Every row comes from one small tree of marks. Brackets hold a mark, then the marks that hang from it, in the order of their numbers. Every link used is in the known rows. Which tree was each row made from?
Known rows
(K_770 K_544 (K_547 K_408)): [-13.8  18.8  -5.2   0.8  -2.4  -7.4 -34.3  -4.2  22.9   1.1  -2.1  14.1
  44.9  17.7  34.5   0.1  15.9  54.6 -13.8 -17.2   5.3 -29.7 -21.3  -7.8]
(K_321 (K_544 (K_55 K_458) (K_770 K_547)) K_995): [ 11.1   3.1  21.3  -0.2 -16.5   5.7 -11.7   6.0  41.0   6.9  12.7   4.5
 -58.7   7.2  13.1  15.6   3.0   2.9 -32.8 -42.5   1.7 -23.7  40.3  -7.3]
(K_547 K_408): [-19.7 -10.2  -6.8   1.1 -15.5  -1.3   1.6  -4.0   7.0   1.6 -11.7  13.0
   7.4  -1.2  13.4 -11.6   5.0  24.6 -24.0 -14.5 -18.7  -7.4  22.5 -27.5]
(K_321 (K_544 (K_55 K_458) K_770) K_995): [ 11.4 -17.7  20.4  -4.5 -34.6   5.3   8.4   3.6  33.8   6.6  13.0   1.6
 -83.6   0.9   4.0   3.7   3.3  -9.2 -39.8 -37.5 -15.4 -18.9  51.1  -7.9]
(K_544 (K_55 K_458) (K_321 K_995) (K_770 (K_547 K_408))): [ 14.1  -1.2  -0.4  32.1  -0.3   8.3  -2.8 -13.2  40.3   0.8 -19.3   4.7
 -66.9  -1.3  39.1   3.3  -7.6   7.9 -23.2 -42.7  22.2 -21.2  54.2 -23.0]
(K_995 (K_55 K_544) K_321): [ -4.8  12.0  -4.1   6.7 -21.6   2.7 -40.1  17.8  24.6  -2.5  13.9 -13.4
 -31.9  24.2 -21.2  -9.6  27.5  17.9 -16.1  10.9 -48.7  -8.8  -0.6  -6.2]
(K_458 (K_321 K_544 (K_995 K_55))): [  5.7  14.4  17.0  -8.0 -13.8   7.2 -19.9  19.7  23.0  -5.6  10.2  -0.4
 -30.8   4.0 -59.6   5.4  14.6  12.9 -28.0  10.7 -23.6 -25.0  19.9 -31.5]
(K_544 K_55 (K_321 K_995) (K_770 K_547)): [ 28.3   9.2  16.0  26.7  27.0  13.0  -1.1  15.7  42.7   1.1  -3.6   9.2
 -58.4  -0.6  -5.9  23.3  -9.2   5.5 -19.3 -24.1  31.0 -22.2  41.0  -5.9]
(K_995 (K_321 (K_544 K_55))): [  7.3   9.9   3.8   7.1 -15.9   7.3  -6.7  31.2  24.1  -3.0   8.6   3.4
 -55.5  11.6 -15.5  -2.4  18.5  16.1 -28.2  30.2 -32.7 -16.0  36.9  -2.2]
(K_408 K_547 (K_770 (K_544 K_55))): [ -2.8   2.7  23.7  10.1  26.5  14.0 -33.5  17.0  19.3 -31.4   4.4  16.5
  21.1  38.7  12.5  12.1   5.9   9.5  -8.8  -4.4  -4.3  18.4 -13.3  -2.3]
(K_55 K_458 (K_544 K_770)): [-15.8 -44.6   0.1  12.4 -38.8  -1.9 -31.5 -30.5  26.0  23.0  19.4   1.8
 -45.3  19.6  35.0   4.1  12.1  10.4 -22.4 -32.5 -22.7  12.4   1.8  -9.1]
(K_770 (K_544 K_55) (K_547 K_408)): [ -3.6  24.3  -2.4   9.1  -9.8  -3.0 -15.6   4.9  29.1 -18.6  -2.8   8.4
  20.7  22.8  44.5  -9.5  13.4  45.4 -16.8 -26.1   2.4 -29.6 -11.2  14.7]
(K_458 (K_55 K_544) K_321): [-16.2 -12.9   7.7  25.3 -23.0  11.6 -28.7 -13.8  24.5 -25.2  24.4   7.0
  -6.1  31.1 -19.0  -7.5  14.1  31.5 -15.7  12.6 -33.0  15.8 -18.0  -8.2]
(K_458 (K_55 (K_544 (K_321 K_995)))): [  0.2 -13.5  17.2  10.1 -24.9   9.9 -16.2 -14.2  26.5 -11.5  20.7  -2.6
 -25.8  16.6 -23.8  -1.1  14.6  11.5 -28.5 -12.1 -24.8 -10.8   6.2 -16.2]
(K_55 K_458 (K_544 K_321 (K_770 K_547))): [ -1.5 -25.6  -1.8  32.1 -11.1  -0.9 -49.1 -29.8  37.2  28.1  11.9   0.9
 -38.9  23.8  36.5  22.5  13.8  18.3 -16.3 -19.3  10.8   0.6   1.4 -15.1]
(K_547 K_408 (K_770 (K_544 (K_55 K_458) (K_321 K_995)))): [ -1.3 -20.8 -12.6   0.5 -20.9  -2.5   9.0 -16.2  26.2 -11.8 -12.3  -1.6
 -42.7  -2.5  41.2   5.6   8.8   3.6 -30.4 -25.1   0.6 -22.3  63.8 -16.3]
(K_408 (K_770 (K_544 (K_321 (K_995 K_55))) K_547)): [ 11.6  28.2  20.8   3.1  33.3   4.9 -46.6  21.5  27.5 -16.4  -6.1   2.0
   9.4  23.4 -10.9  27.3  11.8  18.5  -4.4  -9.9  15.2 -29.3   5.8 -16.8]
(K_995 (K_55 (K_544 K_770)) K_321): [  0.5   1.1  -3.6  15.4 -12.0   3.8 -35.5  24.0  35.1   4.1  15.3  -7.2
 -55.1  23.3 -14.6  -4.9  18.8   9.5 -16.1   1.0 -36.4  -2.1   7.4  -3.9]
(K_547 K_770): [-18.3 -19.6  -2.0  -4.5  12.4   0.0   2.6   9.6  12.1  -0.6   2.8   9.7
   0.2  -1.4  -5.6  35.2   1.7   5.1 -16.9  -4.8  -3.4  12.4  45.8  -6.4]
(K_321 (K_544 (K_55 K_458) (K_770 (K_547 K_408)))): [ -1.4  -1.2   1.7  19.9 -21.8  -0.6  -1.4   6.8  38.2   1.1   1.2   8.2
 -42.6  19.1  48.7  -0.9   5.4   9.5 -30.7 -35.0   1.8 -10.0  37.3  -0.8]
(K_408 K_547 (K_770 K_544)): [-12.0  -3.0  21.0   2.5  32.0  10.1 -50.6   8.6  13.5 -14.2   4.7  21.6
  43.1  34.4   2.5  21.2   8.4  18.6  -5.9   3.5  -1.2  19.0 -22.1 -22.2]
(K_995 K_55): [ -4.7  10.3   4.9   7.4  -9.1  -0.5  -0.3  21.8  13.2 -14.2  -1.7 -11.3
 -11.8  14.9 -25.1  -2.9  11.0  12.6 -13.3 -18.4 -27.1  -8.2   0.7   9.2]

Write each row's tree
[ -9.9 -21.3  -6.0   3.3 -16.6  -4.0   2.9  -4.2  22.4 -16.6   5.7  -4.8
 -30.1  16.1  34.9  18.8  11.7  10.8 -16.4 -20.5  -9.8   1.4  26.1  27.8]	(K_547 (K_770 (K_544 (K_55 K_458))))
[ -7.3  -2.0  -7.0  33.5  -9.6   2.9  -0.7  -6.8  34.3  -8.8 -12.8   8.4
 -36.4  15.4  63.0  -5.5  -6.3  17.7 -15.8 -49.0   6.3   2.4  27.8   5.9]	(K_544 (K_55 K_458) (K_770 (K_547 K_408)))
[  2.3  -6.4  12.3   3.7  -9.1   9.8 -32.4   2.9  32.2   0.9  15.6   3.0
 -41.7   7.4 -38.1   4.1   6.6   9.7 -20.1 -10.5 -19.1  -6.7   7.5 -28.4]	(K_458 (K_321 (K_995 (K_55 (K_544 K_770)))))
[ -3.0 -12.0   2.3  10.3  35.5   3.9 -30.4   4.4  22.6  -0.4   6.6  10.9
  19.5  18.9  -8.0  38.3  11.1  12.3 -14.6  14.2  17.7  11.1   3.2 -17.0]	(K_408 (K_547 (K_770 (K_544 K_321))))
[-11.2 -24.1   7.8  34.1 -12.8  12.7 -24.2  -8.1  35.1 -18.4  25.6  13.2
 -28.9  30.4 -13.2  -4.0   5.8  23.5 -15.6   3.7 -20.1  22.8 -11.8  -6.2]	(K_458 (K_55 (K_544 K_770)) K_321)
[ -9.4  15.9  -8.5  15.1 -26.3  -5.3 -21.6 -16.4  28.2 -16.1  -7.0   0.3
   6.1  26.5  67.6 -13.6  16.3  45.9 -14.9 -35.8  -3.7 -24.7 -11.7  14.7]	(K_770 (K_544 (K_55 K_458)) (K_547 K_408))
[-15.0  -9.3   4.6  -2.9  27.3   2.8 -32.6   4.6  19.7  -3.4  12.2  13.8
  36.3  19.9  -2.2  35.5  10.2  16.1 -13.7   0.6   5.2  17.4  -5.9 -10.0]	(K_408 (K_547 (K_770 K_544)))
[  4.5   3.4  12.3  -2.0 -24.1   3.5  -6.0   0.6  40.5   5.5   3.1   8.3
 -50.0   2.9  31.3   0.7   1.7   3.7 -37.9 -49.1   0.7 -27.2  53.0 -21.9]	(K_321 (K_544 (K_55 K_458) (K_770 (K_547 K_408))) K_995)
[ -8.8   0.1  -2.3  30.6 -14.4   1.6 -52.4 -11.0  38.4  -1.6  12.8  -9.1
 -30.8  35.0  13.0   6.2  14.6  21.1  -7.3 -21.7 -12.6   7.5 -17.8  -2.1]	(K_995 (K_55 (K_458 K_321) (K_544 (K_770 K_547))))
[ 17.0  12.3  27.7  -6.1   0.5   8.0  -5.0  26.4  42.1   5.3  16.5  12.4
 -43.7   3.5  -9.9  19.6   0.7   1.8 -34.8 -31.9   8.9 -27.6  40.0  -7.0]	(K_321 (K_544 K_55 (K_770 K_547)) K_995)
[ 11.4  21.5  -5.8  25.3   0.5  -1.7 -13.2   3.5  32.9 -13.8  -9.7   5.1
   0.0  21.4  36.9  -3.9  15.3  41.2 -17.4  -8.3  17.5 -36.8  -1.6   6.1]	(K_770 (K_544 K_55 K_321) (K_547 K_408))
[  4.2  22.2  10.2   2.5   4.8   6.1 -27.5  21.4  39.1   0.4   1.6  12.6
 -22.7   4.7 -26.6   5.1   5.0  15.8 -26.9  -9.5   3.3 -25.4  31.3 -43.9]	(K_458 (K_321 (K_544 (K_770 (K_547 K_408))) (K_995 K_55)))
[ 12.5   2.1  23.7 -15.1 -13.6   1.4  -0.7  32.7  33.1   7.5  14.7  -2.2
 -53.4   2.1 -42.1   7.2   7.8 -10.2 -35.4 -31.3 -15.6 -28.5  35.4 -16.2]	(K_321 (K_544 K_770) (K_995 K_55))
[ -8.3  -5.7  11.3 -15.1 -46.0   0.6 -30.9 -19.1  19.9   1.6  13.6 -19.7
 -32.5  10.8  -9.4  -5.1  19.2   4.2 -26.1 -45.2 -43.3 -18.4   6.0 -16.3]	(K_321 (K_995 (K_55 K_458 K_544)))
[  2.6  32.9  -6.1  15.0   3.9  -0.1 -26.3  43.9  39.8   1.5  -3.0   1.8
 -34.4  18.7  -5.3  -5.2  15.8  17.6 -21.2   4.0 -13.2 -22.2  30.8 -19.2]	(K_995 K_55 (K_321 (K_544 (K_770 (K_547 K_408)))))
[  5.2  -7.3   4.3  17.0  29.2   7.6 -15.2  11.4  27.6 -15.6   6.0   6.1
  -0.4  23.0  -0.2  31.2   8.7   4.5 -16.5   8.2  15.8  11.2  10.7   2.5]	(K_408 (K_547 (K_770 (K_544 K_55 K_321))))
[  2.8  23.9  -4.4  23.2  -6.1  -0.8 -38.3  24.7  39.2   5.0   2.2 -10.8
 -58.2  27.1   0.2   5.1  19.1  16.9 -13.5  -0.3 -18.8 -13.7  20.0  -3.7]	(K_995 (K_55 K_458) (K_321 (K_544 (K_770 K_547))))
[  4.1  -4.6  -1.3  33.8 -13.3  -2.4 -39.4  -7.5  39.4   6.9   7.8 -17.8
 -45.0  32.6  18.0   9.5  17.4   7.7 -13.5 -31.3  -2.7  -5.8  -4.2   1.4]	(K_995 (K_55 K_458 (K_544 K_321 (K_770 K_547))))
[ -6.0  11.7   9.3  24.6  14.2   8.9 -46.8  -1.6  25.6 -31.0  -3.7  11.9
   0.9  37.5  37.8  17.9   8.7  35.6   2.7   0.6   4.9   3.9  -4.3   4.6]	(K_408 (K_770 (K_544 (K_55 (K_458 K_321))) K_547))
[  9.6  16.6   2.7  18.4  16.0  -3.7 -39.7   0.7  27.6   7.2   2.3   5.1
  15.3  20.8   3.8  23.1  19.5  49.5  -8.2   8.7  23.0 -32.7 -23.9   2.7]	(K_770 (K_544 K_321) K_547)
[ 19.8  -4.9   3.9  22.0 -12.4   0.8   3.6   7.6  24.7 -12.2   2.0  -3.5
 -41.1  18.1   3.2  -1.7  16.4  25.1 -19.2   5.7  -2.2 -26.8  -3.0  23.9]	(K_770 (K_544 K_55 K_321))
[ -2.5   3.7  12.2  -4.8 -17.7   9.5 -36.2  -2.2  22.4  -5.6  14.6  -2.9
 -21.7   7.9 -43.7   0.1  14.6  16.8 -20.3  -1.8 -30.3 -13.1   0.6 -29.5]	(K_458 (K_321 (K_995 (K_55 K_544))))
[  3.3  13.5   2.4  12.4  15.3   3.8 -37.1  30.1  35.7  21.5   9.9  17.2
 -34.3  11.5 -10.6  21.1  12.2  27.3 -18.9  25.0  -1.2 -13.1  25.7 -20.2]	(K_995 (K_321 (K_544 (K_770 K_547))))
[-11.1  -7.1   3.9   2.7  -9.4   2.8  -1.4  10.3  14.4 -27.8 -11.7  15.6
   1.0  18.6  40.4 -14.0   6.0  15.6 -18.7 -17.8 -15.5  -5.8  24.6  -9.3]	(K_547 (K_408 (K_770 (K_544 K_55))))
[-12.8  -1.0  10.2  17.2  -7.1  14.5 -40.1 -16.7  42.9 -15.5  17.8  20.3
  -5.8  17.4  -1.9  -5.3   1.2  29.6 -21.3 -20.6  -6.8   0.4   4.2 -38.9]	(K_458 (K_55 (K_544 (K_770 (K_547 K_408)))) (K_321 K_995))
[ -6.8 -35.9  -2.8  18.5 -40.4  -1.4 -34.4 -37.9  18.0  19.7  10.6  -8.7
 -39.9  18.9  19.8   6.1  23.0  15.6 -23.8  -4.8 -21.8  -2.0   4.4 -18.8]	(K_55 K_458 (K_544 K_321))
[  2.7 -10.9  -3.2  -2.8  -7.1  -5.0 -12.3  -3.9  25.2  -5.2  -1.8 -17.3
 -38.2   6.3  -4.4  26.8  15.9   3.1 -18.1 -17.9  -2.1 -21.5  33.6  -3.3]	(K_547 (K_770 (K_544 (K_321 (K_995 (K_55 K_458))))))
[-22.7 -23.9  -7.8  15.6 -28.4  -3.7 -45.6 -33.8  32.8  21.2   9.9   8.6
 -11.2  22.1  62.8   2.5  11.1  23.6 -20.9 -44.2  -6.5   4.2   4.1 -22.8]	(K_55 K_458 (K_544 (K_770 (K_547 K_408))))
[ 10.0 -12.1  10.2  24.5  -4.5  10.0   2.5  23.8  33.1  -5.8  12.1  16.2
 -62.1  13.1 -16.7   6.4   2.9   9.9 -26.2  18.1  -4.6   2.1  28.1  -3.1]	(K_458 (K_321 (K_544 K_55 K_770)))
[  2.6  12.6  23.7  15.9   9.5  14.6 -24.9  11.8  42.8 -14.7  19.1  19.2
 -23.4  15.9 -37.1  14.2   0.1  24.1 -22.0  -0.1   3.8  -8.8  15.2 -25.6]	(K_458 K_55 (K_321 (K_544 (K_770 K_547)) K_995))
